Each row comes from the steps of one path. Every step used is in the known rows, and no mark comes twice. Write the path behind each row, first mark first.
(in the rows, 128 means zero)
Known rows:
naku vugalev davok tives ruto goke lanu: [142 176 149  98 100 127 134 172  94 119 117 128 181 130 148 144 112 120
  97 114 149  91 116 142 176 127 162 109 139  88 105 136  64  98 106 132
 101 108 113 235 144 159  97 160 110]
davok tives: [139 138 120 118 124 109 132 150 152 133 115 134 158 128 145 137 122 143
 156 116 132  95 130 124 141 135 141 114 144 128 106 126 117 112 135 134
 111 142 131 128 119 117  94 138 126]
gasef tukure naku vugalev davok tives: [130  98 102 115  93 100 133 163 150 100 118 114 191 138  84 178 116 161
 130  94 156  14 103 141 171 104  80 109 124 109  74 132  90  94  79 139
 121 164  85 218 134 143 139 128 136]
puvan lano lanu: [138 139 116 118 122 129 143 127 168 135 114 137 155 126 160 120 126 134
 160 136 116 138 139  93 130 164 199 135 145 125 111 118 148 129 153 124
  97 157 152 111 125 108  96 158 121]
feramur goke ruto tives: [138 190 140 100 129 112 146 122  97 138  96 125 161 134 155 126 142 159
 110 115 123 144 118 176 136 138 127 114 133 105 112 138 146 107 153 123
 125 112 126 139 116 132 110 130 114]
naku vugalev davok tives ruto goke: [134 186 136 101  91 118 129 187 107 118 113 121 203 127 132 154 109 119
 105 103 146  82 119 121 184 127 135  99 144 104  94 137  67  99 101 140
 102 117 111 211 148 148 102 157 119]
lano lanu goke ruto: [129 151 147  90 118 124 152 132 127 142 108 121 172 124 166 100 143 135
 123 122 116 130 127  90 146 151 177 123 137 112 121 140 150 141 157 127
 103 116 129  98 137 113 108 149 117]
naku tukure: [121 108 116 111 126 111 131 122 150 119 110 132 171 114 131 132 124 154
 154 115 133  87 150 115 134 123 126 121 123 140 104 108 116 116 130 131
 129 155 122 127 135 120 113 153 135]
goke lanu: [137 113 137 118 138 125 140 117 141 133 115 133 129 123 161 121 124 136
 154 138 133 125 138 123 119 132 180 135 130 111 125 113 127 124 152 120
 114 146 140 137 117 125  95 148 120]
feramur goke ruto: [136 169 140 101 132 115 135 131 105 129 102 121 155 125 171 118 143 146
 142 123 121 146 132 129 124 128 147 116 129 119 126 137 152 109 152 130
 118 119 135 111 128 125 101 143 122]
lanu lano gotane: [139 138 124 116 107 126 145 111 173 125 120 131 127 136 128 121 111 122
 190 137 138 184 124  83 128 141 147 135 125 128 105 131 168 144 164 119
  97 141 148  89 138 102  94 149 125]
dabir feramur goke ruto: [140 164 135  99 136 117 125 135 110 132  93 144 159 124 178 114 139 125
 171 131 133 174 127 104 120 135 167 108 124 122 130 143 171 119 146 133
 113 121 141 141 129 126  83 147 114]
goke ruto tives davok: [139 154 125 100 115 118 137 112 110 123 119 116 182 123 130 150 133 154
 103 116 130 152 103 151 152 143 132 120 131  91 108 131 142 114 136 120
 122 135 114 153 103 129 122 132 104]
dabir feramur goke ruto tives davok: [144 173 127  92 125 119 133 121  91 125 101 141 180 133 158 134 140 138
 136 122 134 192 103 146 137 142 134 102 123  95 111 142 169 118 129 122
 115 121 121 189 102 138  97 141 101]
nepez lano lanu goke ruto tives davok: [138 151 129  90 110 139 165 122 128 139 116 124 190 133 131 107 136 156
 117 120 106 181 116 115 158 159 166 109 125  87  98 143 169 140 151 119
  93 113 118 106 110 115 119 150  97]
naku vugalev davok: [131 116 119 109 103 112 130 160 154 111 120 117 159 121 107 156 114 124
 135 113 148 108 122 108 140 125 142 119 137 117  96 119 114 127 113 136
 109 168 124 165 134 130 118 155 120]
tives ruto goke lanu: [133 171 155 112 131 136 144 132  95 137 106 127 161 118 188 114 117 124
 124 139 130 116 146 117 148 132 186 124 126 102 131 123  94 112 152 119
 109 109 133 163 136 140  91 160 119]
puvan lano lanu goke ruto: [140 155 136 100 119 129 144 116 139 147 109 125 177 125 158 100 144 129
 134 130 110 163 119  92 147 160 198 126 144 118 117 147 156 131 161 123
  96 117 141  74 136 108 107 149 113]
gotane lano lanu goke feramur: [128 149 132  93 117 128 163 152 139 149 110 153 167 127 142  90 129 141
 169 138 121 175 118  67 124 156 165 111 145 145 130 140 151 145 163 121
  90 126 146 137 135 108  89 165 122]
ruto tives davok vugalev naku: [132 133 115 121  94 108 140 120 130 114 121 127 161 118  95 167 123 151
 100 101 127  84  99  94 154 109  84 121 130 102  77 113 104 140 112 124
 125 165  98 192 104 135 149 138 115]
puvan lano gotane: [143 137 114 123 121 129 146  98 179 132 121 135 126 134 134 133 110 116
 178 137 128 173 128 111 131 149 181 130 122 147 104 129 151 138 159 117
 104 147 153  76 119 104  95 154 125]
feramur goke: [132 153 129 113 139 113 139 137 127 131 100 129 142 127 167 119 131 147
 161 126 121 124 147 116 114 121 133 112 135 129 114 124 143 114 148 129
 113 142 141 112 119 123  98 150 132]
naku tukure gasef: [118  91 120 116 124 105 135 108 148 111 111 119 182 121 109 136 126 164
 157 115 128  38 149 133 147 113 105 116 114 140 105 101 105  99 118 138
 143 142 107  94 140 121 130 141 149]
gasef tukure: [124 115 116 119 135 118 146 117 155 116 111 112 151 119 136 141 124 152
 160 122 129  69 140 115 135 120 129 125 130 121 106 114 135 115 132 126
 127 158 121 117 117 116 116 141 137]
tives davok vugalev naku tukure gasef: [117  77 110 115  91 104 129 101 136  83 125 116 191 112  70 162 130 166
 133  98 122  10 123  76 168  83  53 116 107 127  81  97  83 115  82 141
 144 162  76 150 133 138 165 144 144]
gotane lano lanu goke: [126 135 131 100 122 133 162 129 152 142 105 131 166 129 144  95 138 134
 150 134 117 155 133  81 129 154 161 113 150 137 121 132 155 139 165 120
  85 135 145 105 131 107 117 166 129]
davok vugalev: [133 140 124 109 113 106 135 128 149 121 117 122 137 119 129 144 120 136
 133 119 124  95 129  80 134 118 141 123 142 114 111 107 113 141 139 125
 117 165 127 119 118 117 119 155 123]
doru nepez: [130 103 125 122 139 131 135 125 168 133 117 130 139 126 140 119 123 127
 152 135 130  93 148  99 115 121 168 120 118 144 115 109 123 124 158 127
 103 153 141  81 128 105  94 149 126]
gasef tukure naku vugalev davok: [121  82 104 118  99 105 138 148 151  98 116 104 180 129  84 174 116 154
 131 105 154  39 115 116 157 100  92 119 114 111  83 123 101 108  90 135
 124 178  91 202 137 139 148 135 137]
tukure gasef: [127 112 126 126 129 110 140 116 153 123 114 115 159 127 124 136 122 148
 161 129 125  60 139 122 139 123 132 119 127 128 117 108 119 110 135 135
 128 142 121  82 129 116 115 138 140]
dabir feramur goke lanu: [144 130 139 110 150 126 134 126 117 135  98 158 127 133 187 102 131 124
 187 144 135 163 138 117 106 127 182 117 123 115 128 125 154 126 147 123
 109 132 148 164 115 134  71 158 115]
tives davok vugalev naku tukure: [119  95 107 111  93 107 126 119 135  92 123 127 179 104  91 157 128 155
 130  96 129  60 124  59 152  92  77 121 113 128  82 105  96 132  94 135
 129 173  93 185 125 136 151 156 132]
davok tives ruto: [137 175 133 104 118 116 143 159 137 144 118 126 174 122 153 138 118 133
 132 121 128  94 132 127 160 138 141 113 138 119 104 125  99 106 133 132
 104 126 131 143 134 121  97 140 128]
goke lanu lano puvan: [149 138 141 134 124 137 140 113 157 127 122 136 124 125 156  93 128 144
 179 148 131 181 116  70 118 148 182 148 128  95 112 110 156 135 165 111
  87 148 156 100 143 111 101 150 109]
lanu goke ruto tives: [133 162 144 103 125 112 149 118 115 149 101 117 173 127 131 122 136 144
  99 114 128 146 106 151 153 140 130 114 137 108 108 144 136 124 157 121
 123 108 117 106 123 121 119 126 109]
vugalev davok tives ruto: [144 158 133 100 108 120 136 179 139 136 124 125 176 116 135 143 117 116
 129 119 135  74 123 149 167 142 152 109 142 112 102 135 105 102 117 135
 100 135 126 166 138 130 104 145 126]
lano nepez: [132 142 116 118 144 124 138 134 165 132 126 125 158 121 137 128 125 123
 156 127 123 106 145 120 115 133 164 119 129 147 115 114 123 136 154 129
 102 152 141 107 128 102 107 161 123]
ruto tives: [133 146 124 121 127 110 147 126 145 140 106 130 153 127 136 143 119 148
 125 120 133 112 127 151 138 143 132 123 137 114 101 114 126 128 148 121
 121 147 129 135 113 120 109 135 119]
goke ruto: [134 144 133 107 124 117 133 127 130 129 113 117 160 115 151 130 132 134
 138 126 129 133 125 113 135 138 162 127 131 117 126 130 139 115 152 131
 119 133 132 108 129 117 106 141 118]
feramur goke lanu lano nepez doru: [149 165 126 116 156 146 141 119 149 122 118 146 156 125 158  74 148 139
 198 149 121 153 151 129  92 123 149 136 136 122 129 129 150 134 183 115
  87 130 173 101 125 102 105 167 118]

Which path is each row?
[149 161 147 125 133 136 142 112 133 127 112 138 117 134 178  79 139 157
 184 145 123 193 122  80 107 135 163 136 127  97 111 120 167 125 167 111
  86 134 159 103 139 120  95 153 112] -> feramur goke lanu lano puvan
[135 163 130  80 105 137 165 109 114 132 113 123 200 133 125 114 148 153
  92 122 119 193  98 130 156 168 143 108 146 102 113 147 164 128 154 111
  89 114 121 149 111 123 137 148 106] -> gotane lano lanu goke ruto tives davok
[120  91 109 130 127 110 143 122 152 118 107 115 171 128 124 150 123 169
 153 120 138  42 132 114 144 110 107 124 114 123 101 120 122 107 126 127
 129 165 105 143 124 122 132 130 145] -> gasef tukure naku
[128 112 115 122  98 112 128 128 139 104 126 123 157 110 108 158 124 137
 134 109 124  87 114  46 143 101 102 122 125 116  91 112 109 142 112 133
 117 173 107 170 113 130 140 151 123] -> tives davok vugalev naku
[148 138 138 113 139 129 129 123 125 133  96 158 131 136 177  90 133 122
 210 150 139 205 124  89 103 131 167 125 131 106 126 133 176 123 157 121
  96 127 157 163 132 126  67 153 110] -> dabir feramur goke lanu lano
[135 141 122 102  82 103 134 191 135 124 123 119 205 133 102 172 109 133
 104 105 154  59 105 128 180 118 112 106 122 109  83 135  66 102  92 139
 101 143 102 224 150 144 131 136 129] -> tukure naku vugalev davok tives ruto
[143 194 141 101 101 120 131 202  96 135 115 148 190 114 154 132 107 123
 138 119 139  93 111 124 168 143 158  98 144 117 119 152  86 103 117 139
 110 106 121 213 149 143  67 155 117] -> vugalev davok tives ruto goke feramur
[146 122 137 115 118 135 149  95 161 127 124 139 107 141 146 108 113 121
 187 148 140 186 121 103 124 141 173 145 120 112 114 128 164 144 169 110
  97 130 151 119 133 113  89 150 117] -> goke lanu lano gotane
[136 175 131  99  97 108 137 116  85 112 110 120 169 125 119 153 146 161
  84  97 117 113  92 118 154 109  74 114 121  90  89 135 127 122 117 125
 127 131  95 197 106 148 149 131 111] -> feramur goke ruto tives davok vugalev naku
[121 110 112 124 104  99 135 146 148 121 112 119 179 134 116 161 113 155
 135 112 149 100 122  86 140 108 109 121 116 125  95 117  96 124 121 133
 116 163 112 167 134 128 128 139 131] -> tukure naku vugalev
[144 145 143 116 135 127 137 118 121 131 103 136 130 136 171  94 137 144
 182 142 127 179 131 109 107 124 154 132 138 100 122 129 161 110 163 117
 102 127 152 135 129 127  87 146 121] -> feramur goke lanu lano
[140 148 144 131 126 135 129 119 117 122 102 136 150 129 167 100 124 135
 171 140 137 160 130  88 124 134 172 135 146  96 130 128 132 112 165 121
 105 122 142 145 139 130  84 156 110] -> ruto goke lanu lano
[128 130 114 100  87 107 143 172 137 111 121 102 207 132  92 179 113 151
 104 100 153  13 107 143 190 105  86 109 115 104  73 133  70  90  77 136
 113 146  85 230 147 145 145 128 139] -> gasef tukure naku vugalev davok tives ruto
[142 164 126  90  98 109 139 108 109 111 125 110 171 123 114 165 132 155
  77 108 126 132  94 129 163 130 121 118 139  76 103 121 123 127 128 117
 124 144 104 163 100 133 136 141 100] -> goke ruto tives davok vugalev
[136 146 125 108  90 111 135 115 111 111 120 117 174 115 100 166 135 154
  82 100 126 105  86 105 165 117  96 124 125  89  90 127 115 132 115 125
 127 144  92 194 111 139 155 131 105] -> goke ruto tives davok vugalev naku
[128 128 118  97  86 105 131 105 105  98 117 122 200 111  84 167 138 170
  78  87 131  76  97 118 173 110  69 122 112 102  77 119  98 122  98 128
 141 143  78 210 124 145 165 134 113] -> goke ruto tives davok vugalev naku tukure
[134 202 140 113 118 122 137 165 107 138 105 130 191 123 174 132 115 133
 126 116 130  89 138 118 168 136 144 103 144 116 112 134  87  98 135 134
 108 104 124 157 138 133  90 151 125] -> davok tives ruto goke
[144 167 125 133 148 154 133 122 145 116 115 148 175 117 154  82 134 132
 186 146 129 134 150 107 112 135 172 140 146 119 135 132 124 137 185 118
  91 124 161 118 134 106 102 174 110] -> ruto goke lanu lano nepez doru
[138  97 118 116 132 152 157 112 201 135 128 141 112 141 121 107 103 117
 190 144 125 151 153  91 115 130 193 115  89 155 103 119 155 144 173 121
  86 138 151  33 126  89  88 165 122] -> doru nepez lano gotane
[138 121 116 120 123 137 157 120 186 133 121 135 119 135 129 119 100 126
 197 135 124 168 146  95 125 142 181 120 104 139 101 127 165 148 163 122
  96 141 146  60 119 100  92 164 124] -> nepez lano gotane
[134 147 105 123 152 135 141 135 178 123 125 136 173 109 137 114 130 134
 175 132 123  92 158 122 111 133 153 129 135 149 120 117 123 150 168 125
 102 157 158  83 117  91 122 167 127] -> lano nepez doru
[137 136 143 112 146 122 142 120 115 133 105 136 123 133 183 107 135 145
 158 136 122 133 144 137 109 121 161 125 131 113 125 119 137 114 154 120
 114 132 144 137 112 134  90 148 124] -> feramur goke lanu
[154 177 154 111 103 139 129 163 102 128 114 134 177 125 158 111 122 115
 137 134 142 118 112 131 168 145 168 119 151  81 118 150 105  90 136 127
  92 101 131 202 155 146  84 151 109] -> vugalev davok tives ruto goke lanu lano
[120  93 112 117  88  99 140  92 128  92 120 117 196 122  58 171 129 177
 100  90 123   4 109 127 177  95  34 113 109 114  67  97  78 114  83 133
 152 152  68 181 121 144 174 133 135] -> ruto tives davok vugalev naku tukure gasef
[148 194 153 114 114 136 134 144 101 138 107 137 177 133 174 107 122 131
 143 133 136 138 122 112 158 140 159 123 146  90 121 139 104  92 151 124
  93  90 135 173 148 135  79 147 112] -> davok tives ruto goke lanu lano
[142 147 104 128 142 132 130 118 177 135 126 127 164 122 127 125 125 115
 166 135 116 146 138 123 118 146 183 122 136 153 114 120 127 125 158 126
  97 154 153  86 125  97 105 163 118] -> puvan lano nepez
[135 146  97 119 151 145 146 127 185 120 122 139 183 109 114 106 136 131
 181 142 125 136 150 124 104 144 150 121 144 167 132 122 137 141 179 121
  86 156 168  85 118  89 136 178 129] -> gotane lano nepez doru
[129 165 131 122 124 114 130 159 109 132 104 150 163 117 162 121 112 141
 169 127 134 134 131  80 126 134 157 113 136 133 131 132 115 125 149 133
 124 127 132 158 133 127  67 158 117] -> ruto goke feramur
[131 168 130 112  82 110 130 194 106 119 110 125 218 134 120 165 107 136
  97 100 156  52 112 117 190 119 113  98 130 105  90 145  52  92  94 141
 104 124  95 239 157 157 121 146 125] -> tukure naku vugalev davok tives ruto goke
[112  74 119 132 115 107 132 113 150 110 109 125 188 115  96 139 129 160
 160 107 128   5 141 112 150 103  78 122  98 153  91 109  95 103 105 148
 147 143  97 126 152 128 143 133 153] -> vugalev naku tukure gasef
[134 138 114 114 119 117 143 123 134 123 118 122 168 126 128 154 120 152
 123 119 131 132 117 141 144 139 121 116 135 102  96 115 131 125 131 118
 118 156 120 154  95 126 117 137 114] -> ruto tives davok
[143 190 159 126 119 150 146 126 113 132 112 130 153 121 183  86 124 136
 149 148 129 177 123  60 144 150 187 137 127  87 118 121 125 119 165 110
  82 110 147 130 161 124  95 162 108] -> tives ruto goke lanu lano puvan
[140 179 132  94 121 118 141 115  88 123 109 117 175 131 151 138 143 163
 109 114 121 159 111 165 142 134 116 109 131  92 108 139 151 105 137 119
 122 121 118 155 100 138 117 131 110] -> feramur goke ruto tives davok
[140 185 141 109 105 126 131 183 110 129 108 129 190 118 153 139 115 116
 120 115 136  72 128 136 174 140 156 100 148 110 109 144  89  94 120 137
 103 114 119 185 144 142  95 155 122] -> vugalev davok tives ruto goke
[138 166 135  85 101 107 145 103 100 123 118 107 178 125 108 145 139 151
  69 104 123 145  85 118 168 123 109 109 142  82 101 134 120 137 134 114
 120 127  98 132 102 129 140 137 101] -> lanu goke ruto tives davok vugalev
[137 163 134 106 123 113 141 123 123 138 107 122 166 125 139 141 132 148
 105 117 133 129 113 161 147 152 145 125 132 104 113 128 137 119 153 121
 126 126 123 138 119 123 115 127 109] -> goke ruto tives
[127 123 124 127 105 105 132 133 148 119 115 129 142 111 115 148 122 133
 137 110 126  71 122  55 137 106 111 128 128 127  96 113 103 142 127 135
 121 163 115 151 130 124 136 147 128] -> davok vugalev naku
[134 169 146  89 117 119 162 124 118 151 104 126 177 135 154 111 142 149
  90 115 118 131 113 139 157 160 159 121 138  99 107 140 144 141 158 119
 110 108 120 127 128 119 117 136 108] -> lano lanu goke ruto tives
[139 110 120 137 138 155 147 129 199 135 126 138 128 125 134  91 118 142
 185 144 116 141 149  56 110 138 200 117  95 140  99 103 148 135 171 121
  76 154 154  20 136  87 100 166 114] -> doru nepez lano puvan
[128 147 137  95 117 116 156 160 135 151 113 149 159 125 161  98 125 140
 162 129 118 137 126  66 129 147 167 119 135 131 121 134 134 156 151 128
 107 129 137 132 135 110  73 155 119] -> lano lanu goke feramur
